Known rows, with every step that occurs:
dobe/menak: [ 2.285  1.429 -1.816  4.050  1.046 -2.074 -1.741  1.897  2.120  2.200
 -1.439  2.695  1.483 -1.504  0.375 -0.591  0.136 -3.430 -0.087]
ronag/lado/menak: [-0.487  0.588  0.323  2.198  0.911 -2.171  1.202 -0.789  2.371  5.008
 -0.823 -0.609  1.923 -3.390  0.436 -0.599 -3.241 -1.076 -2.751]
ronag/dobe/menak/tafev/neduvum: [-0.419  0.254 -3.995  4.777 -2.005 -2.381 -2.323  2.771  1.806  3.268
 -2.054  3.911  0.714 -2.004  0.218 -1.008 -1.399 -2.401  0.142]
menak/dobe: [ 1.203 -0.395 -3.669  1.824 -2.113 -3.312 -0.860  1.862  3.353  0.963
 -2.480  1.952 -1.968 -0.811 -1.097 -0.864 -1.206 -2.303 -1.365]
dobe/ronag/lado/menak: [-1.118  0.327  1.381  0.561  1.688 -2.043  0.313  1.563  1.493  4.124
 -1.861  1.298  3.953 -0.359 -0.786  0.544  0.104 -0.916 -2.271]
ronag/dobe/neduvum: [ 0.601 -1.097 -3.101  4.705 -2.709 -2.695 -0.015  3.697  1.394  3.328
 -1.923  2.183  3.314 -2.152 -0.183 -0.811  0.282 -1.721 -1.308]
lado/ronag: [ 1.218 -0.966 -0.450 -0.107 -0.868 -3.750  0.741  3.615  4.233  3.708
 -2.187  2.522  2.218 -0.689 -2.159 -0.695 -0.437 -1.746 -3.007]
menak/tafev/neduvum/lado/ronag/dobe: [-1.576 -1.044 -3.330  0.192 -3.372 -3.703 -2.652 -0.045  3.935  3.678
 -1.011  3.819 -0.840 -2.528 -1.036  1.842 -2.301  0.625 -1.714]
dobe/menak/tafev/neduvum: [ 0.814  1.557 -3.696  2.668 -0.205 -3.235 -4.805  0.766  2.382  2.660
 -0.757  4.430 -0.014 -1.695  0.698  0.760 -1.155 -1.582  0.070]
menak/dobe/neduvum/tafev: [ 1.538 -1.785 -5.252  1.481 -1.563 -4.365 -1.434  2.416  1.417  0.509
 -1.151  2.595 -0.761 -1.150 -1.090  1.053  0.430 -1.322 -1.576]
lado/ronag/dobe/menak/tafev: [ 0.330 -1.431 -2.031  2.058 -1.599 -3.505 -0.424  4.240  2.740  3.851
 -2.774  4.229  2.491 -1.035 -1.536 -1.253 -1.071 -1.993 -1.597]
menak/dobe/ronag: [ 0.418 -0.591 -2.572  0.593 -1.235 -3.175 -1.093  3.007  2.505  0.782
 -3.024  3.003 -0.287  0.849 -1.649 -0.056  0.470 -1.779 -1.312]
neduvum/dobe: [ 1.076  1.935 -1.889  3.283 -3.099 -1.188  1.271  0.650  3.592  4.606
 -1.170 -1.354  0.249 -0.138 -1.070  0.086  1.351 -4.282 -0.052]
lado/menak/dobe/neduvum/tafev: [ 0.668 -1.740 -5.562  1.513  1.844 -5.138 -1.574  1.099  2.976  2.754
  0.950  2.485 -0.219 -2.159  1.043  0.516 -3.158 -2.241 -1.804]
menak/tafev/neduvum: [-1.190  1.261 -3.929  0.294 -2.801 -3.956 -4.793  0.066  3.899  3.268
 -0.366  3.398 -1.773 -1.519 -0.601  1.399 -1.793 -0.268 -1.148]
menak/tafev/neduvum/lado/ronag: [-1.143 -0.616 -2.988 -0.581 -2.792 -3.937 -3.132 -0.619  4.238  3.470
 -0.605  3.633 -1.053 -2.358 -1.028  2.343 -2.087  0.811 -1.869]
ronag/lado/menak/tafev/neduvum: [-1.501  0.681 -1.121  1.268  0.005 -3.031 -0.880 -1.615  2.625  5.359
 -0.389  0.594  0.828 -3.523  0.645  0.352 -4.136  0.239 -2.655]
neduvum/lado/menak/dobe: [ 0.395 -2.689 -1.971  1.736  0.613 -2.721  1.503 -1.741  4.241  2.683
 -0.352  1.038 -0.484 -3.943  0.425  1.226 -3.219 -1.597 -1.964]
menak/tafev: [-0.956  1.397 -2.542  1.514 -2.723 -3.114 -4.453 -0.263  2.839  2.553
 -0.723  2.130 -1.564 -0.934 -1.035  0.779 -0.638 -2.101 -0.239]

Rows:
[-1.775  1.610 -2.992  0.271 -3.553 -2.946 -3.334 -0.462  2.973  4.601
 -0.898  2.267 -0.527 -0.624 -0.900  2.098 -0.704  0.054 -0.856] | menak/tafev/neduvum/dobe/ronag/lado
[ 0.746  0.711 -3.262  2.558 -0.276 -2.867 -3.911 -0.113  2.445  2.617
 -0.735  4.239  0.014 -2.421  0.637  1.450 -1.242 -1.100 -0.074] | dobe/menak/tafev/neduvum/lado
[-1.431  1.026 -1.326  1.582 -0.685 -2.661 -0.277 -1.947  2.632  5.967
 -0.298 -0.128  0.761 -3.172  0.590  0.564 -3.710 -0.207 -2.203] | ronag/lado/menak/tafev/neduvum/dobe
[ 0.579 -2.725 -2.310  1.247 -1.579 -4.025  1.199  5.249  2.246  3.772
 -2.079  3.357  3.498 -1.228 -2.163 -0.328  0.288 -1.373 -2.735] | lado/ronag/dobe/neduvum/tafev
[ 1.009 -1.559 -1.566  2.381 -0.939 -3.227  0.942  4.926  2.976  3.958
 -3.012  3.763  3.231 -1.117 -1.494 -1.700 -0.871 -2.289 -1.957] | lado/ronag/dobe/menak
[-1.903  0.431  0.221 -0.322  1.017 -2.773 -1.121  1.038  1.786  4.404
 -1.472  2.324  3.159 -0.532 -0.553  1.262 -0.647  0.278 -2.267] | dobe/ronag/lado/menak/tafev/neduvum
[-1.107  1.698 -4.328  0.811 -3.789 -3.388 -3.913 -0.467  3.950  4.150
 -0.282  2.303 -1.852 -1.001 -0.625  1.675 -1.163 -0.951 -0.479] | menak/tafev/neduvum/dobe
[ 0.384 -0.732 -4.415  1.714  1.487 -4.436 -1.225  0.671  4.303  3.045
 -0.011  2.030 -1.077 -1.931  0.988 -0.841 -4.272 -2.885 -1.660] | lado/menak/dobe
[ 0.852  0.065 -3.097  1.812 -0.246 -3.381 -3.488  0.542  2.733  2.893
 -0.996  4.757  0.654 -2.289  0.282  1.366 -1.408 -0.705 -0.616] | dobe/menak/tafev/neduvum/lado/ronag
[-0.346  1.008 -2.622  0.452 -0.921 -2.708  0.662  1.303  4.200  5.925
 -0.791  1.332  1.806 -0.930 -0.038  1.290 -1.031 -0.341 -2.200] | tafev/neduvum/dobe/ronag/lado/menak
[ 0.022 -1.524 -3.661  4.171 -1.985 -2.707  0.184  3.921  0.598  2.811
 -1.217  2.060  2.284 -1.994 -0.885 -0.062  1.148 -2.428 -1.058] | ronag/dobe/neduvum/tafev
[-1.798  0.475  0.915  0.245  1.088 -2.333 -1.010  0.837  1.295  4.074
 -1.573  1.754  3.238 -0.274 -0.811  0.984 -0.126 -0.607 -1.829] | dobe/ronag/lado/menak/tafev
[ 1.456 -0.962 -3.340  1.771 -0.149 -3.721 -1.241  2.491  0.690  1.988
  0.492  1.830  2.191 -1.705 -0.868  2.177  2.397 -1.553 -1.664] | dobe/neduvum/tafev
[-0.084  1.717  0.337  2.160 -2.383 -0.553  2.024  0.957  1.922  5.102
 -2.242 -1.204  2.626  0.819 -1.614  0.872  2.527 -2.688 -0.537] | neduvum/dobe/ronag/lado
[-0.658 -1.783 -1.400  1.594  0.302 -2.596 -0.268 -2.762  3.958  3.479
  0.542  1.134 -0.260 -3.995  0.424  2.045 -2.909 -1.463 -1.445] | neduvum/lado/menak/tafev
[-0.293 -0.865 -1.794  1.720  0.834 -3.255  0.827 -0.413  1.239  3.904
 -0.581  0.228  1.126 -3.363  0.201  0.304 -2.888 -0.436 -2.813] | ronag/lado/menak/dobe/neduvum/tafev
[-1.064  1.548 -0.688  1.832 -1.821 -1.346  0.506 -0.101  2.038  5.599
 -1.211 -0.621  1.970  0.554 -0.921  1.293  1.049 -2.556 -0.241] | neduvum/dobe/ronag/lado/menak/tafev
[ 0.277 -1.471 -2.801  1.453 -1.569 -3.895 -0.525  4.437  3.252  4.221
 -2.605  4.841  2.412 -1.352 -1.324 -0.933 -1.629 -1.116 -2.016] | lado/ronag/dobe/menak/tafev/neduvum
[ 2.116 -1.335 -4.681  1.943 -2.284 -4.312 -1.511  2.235  2.206  1.022
 -1.858  2.779  0.296 -1.302 -0.363  0.292 -0.457 -0.666 -1.802] | menak/dobe/neduvum
[-0.791  0.716  2.185  0.636  0.071 -1.365  0.631  2.056  1.098  3.344
 -2.929  1.149  3.831  0.144 -1.787  0.546  1.799 -0.687 -2.123] | dobe/ronag/lado
[ 0.189 -3.162 -0.449  1.857 -1.796 -2.123  1.600  0.550  3.047  3.282
 -2.238  2.697  1.827 -3.267 -1.398  1.087 -1.048 -0.845 -1.786] | neduvum/lado/ronag/dobe/menak/tafev
[-1.440  1.587 -3.783  0.248 -3.373 -3.350 -3.998  0.076  3.514  4.132
 -0.523  2.859 -0.985 -0.134 -0.869  2.108 -0.355 -0.676 -0.458] | menak/tafev/neduvum/dobe/ronag
[ 1.132 -2.343 -2.707  2.026 -0.365 -3.953 -1.334 -1.016  2.127  3.270
  0.808  2.160  3.123 -3.888  1.083  2.876 -0.967  0.449 -2.035] | dobe/neduvum/lado/menak/tafev
